Each row was made from one path, in order. Every step used is in the known rows, and no mark comes twice. Write each row's path.
In the rows, zero is written as 128.
Known rows:
lolum vagan ninus robad sofu: [175 100 170 109 167  96 110 113 125 108 159 174 132 131 189 141 109 132
 134 108  93  93 151 125]
dubo vagan ninus robad sofu kelop: [143 118 196 112 100 122  98 165 111 131 124  84 139 130 168 129 142 109
 145 149   6  71 134 155]
vagan ninus robad sofu kelop lolum: [ 99 110 145  90 101 124  83 158 127 112 140  90 149 109 138 140 134 127
 142 161  43  82 114 177]
robad sofu kelop ninus: [133 142 136 157 138 164 116 142 162 148 112 124 143 113 120 143 125  89
 141 135 111  92 107 126]
lolum vagan pezo kelop ninus robad: [200 182  99  71  93 164 181 187 106  81 140 197  80 127 189  82 101  90
 114  45 155 130 202 102]
pezo vagan ninus: [122 111 136 171 116 129 128 108  93 130 108 155 156 142 157 179 129 158
 155 149 124 156 100  82]
pezo kelop: [116 143 113 112 133 155 138 140 135 130  91 132 159 126 143 114 141  78
 119 139 121 170 127 136]
lolum vagan pezo: [149 141 123 127 119 110 196  67 125 127 131 192 100 136 130  93 135 153
 126  71 161 137 160  78]
pezo kelop ninus robad: [168 180 100  99 117 172 118 213 105 102 130 141 141 124 167 121  98  60
 116  91 148 144 157 158]
sofu kelop lolum vagan pezo: [ 87 137  94 106  76 106 174  82 132 120 131 147  70 121  89  84 159 189
 136 105 113 117 144  91]
ninus vagan pezo kelop: [127 127 112  64 114 153 164 140 136 124  93 125 122 116 136  95 146  99
  78 122 170 167 147 106]
ninus robad sofu kelop lolum vagan pezo: [121 132 132  51 100 121 149 113 143 100 160 180  86 124 131  61 160 166
 134 102  80  72 176 126]
kelop ninus robad: [173 174 117 145 126 136 113 166  95 118 160 142 144 134 127 136  88  96
 127  74 183 131 148 160]
sofu kelop lolum vagan bizip: [ 76 139 115 123 128  81 174  92 137 129 123 110  69 128  68 115 140 202
 128  95 112 128 156 119]
kelop bizip: [105 122 118 151 145  98 145  84 168 139 123 130 155 139  50 167 106 103
 126 133 182 178 110 161]
dubo kelop: [127 140 156 124 162 130 126  92 134 134 129 137 145 155 127 102 108 142
 119 129 154 158 114 152]
dubo vagan: [141 142 147 154 139 129 136 120 104 152 111  95 131 145 122 101 155 130
 137 125 138 159 122 131]
vagan ninus: [128 118 138 167 124 112 128 110 110 137 113 100 163 118 136 175 110 112
 133 131 124 151  98 130]
robad sofu: [135 116 158 130 186 142 124  95 157 143 116 150 174 129 135 118 145 101
 129 138 132 129 112 142]
robad sofu kelop lolum vagan: [ 88 104 122 106 159 110 116  90 170 132 131 142  96 118 107  96 168 176
 146 154  97  96 120 110]
lolum kelop: [105 130 122 134 135 126 148 107 175 141 117 131 149 142 134  92 118  88
 126 117 112 155 126 125]
robad sofu kelop: [ 97 117 156 129 142 135 119  92 165 156 109 136 164 124 111 131 151 104
 139 150  65  96 112 135]
kelop ninus vagan: [149 132 102 159 167 122 106 142 124 144 131  95 118 114  97 157 103 130
  99 110 243 154 108 113]
lolum vagan sofu kelop ninus: [149 149  78 246 113 143 132 136  88 151 138 141 104 127 135 165 114 146
 155 115 144 115 119  81]

Write each row's path:
[147 105 125  43 157 139 104 184 135  76 134 138 108 110 210 101 139 126
 127 154  85 118 145 140]  pezo kelop lolum vagan ninus robad sofu
[132 109 105 203 162 129 107 117  84 160 136 102 157 130 116 157 130 146
 108 153 217 168 101 126]  ninus vagan sofu
[133  99 169 112 125  88 101 110 138 120 155 161 126 124 165 149 118 141
 142 124  25  58 148 116]  lolum vagan ninus robad sofu kelop
[181 157 137 105 144 152 150 145 128 116 129 116  82 134 135 101  91 149
  79  96 252 152 130 112]  dubo kelop ninus vagan pezo
[128 148 103 137  79 137 150 138 129 142 117 104  95 110  83 140 119 130
 100  98 183 116 131  91]  sofu kelop ninus vagan pezo
[ 84 101 147 127 141 116 128  86 212 149 110 130 159 129  58 169 132  87
 136 166  94 115 104 156]  robad sofu kelop bizip
[108 131 101 161 121 114  98 138 134 156 124  83 108 110  74 167 111 134
 108 125 175 121 109 106]  sofu kelop ninus vagan
[118  88 159 108 128  69 112 103 183 115 155 156 120 132 108 191  97 122
 142 136  53  76 140 140]  lolum vagan ninus robad sofu kelop bizip
[ 91 142  83  91 135 161 126 160 134 113  92  96 140 116 124  92 154 110
 122 159 145 181 111 156]  pezo kelop lolum
[136 127 106 169 183 139 118 115  93 118 154 134  93 150 154  86 126 213
 135 159 194 165 109 128]  dubo kelop lolum vagan sofu
[152  97 141  89 166 100  97 137 123  93 164 140 110 116 173 120 127 166
 136 132 118 105 135 140]  kelop lolum vagan ninus robad sofu
[ 90 126 138  73 121 129  88 140 138 121 148 122 149 123 108  97 153 132
 134 150  72  87 133 184]  ninus robad sofu kelop lolum
[130 121 127 110 126 115 159  93 123 140 122 124 123 123  99 114 133 140
  89 102 206 152 137 107]  ninus vagan pezo
[156 145 102 114 109 149 171 153 167 123 115 113  87 120 138  92  98  95
  89  83 209 148 141  87]  lolum kelop ninus vagan pezo
[136 122 144 137 100 120 108 133  74 111 147 173 161 155 167 171 116 155
 150 124 111 135 133 113]  pezo vagan ninus robad
[116 103 103 146 142  89 122 104 114 114 134 107  96 113 130 143 123 187
 140 136 150 152 101 106]  kelop lolum vagan ninus
[154 164 136  84  87 186 193 166 108 122  75 112 113 131 170  56 171  84
 116 119 111 166 153 117]  dubo vagan pezo kelop
[ 92 106 105 203 121 119  99 110  91 175 128  87 150 127  95 166 135 150
 114 163 149 132  99 119]  ninus vagan sofu kelop
[122 116 168  92  97 130  83 183 106 114 129  53 116 118 154 111 157 141
 146 172  34  85 118 172]  dubo vagan ninus robad sofu kelop lolum
[192 157 147 120 166 159 105 174 128 115 155 154 155 126 155 124 105  78
 125  95 164 107 143 163]  kelop ninus robad sofu
[105 100 164 109 106  96 102 128 174 120 138 119 167 128  97 198  97  80
 135 155  49  92 121 181]  vagan ninus robad sofu kelop bizip
[105 129 117 219  95 134 138 131 109 163 111  71 135 149  73 162 139 116
 155 176 116 152  99 150]  dubo vagan sofu kelop bizip
[ 94 126 106 223  91 160 125 110  74 160 118 172 168 159 132 162 158 165
 169 171 100 135 103  85]  pezo vagan sofu kelop
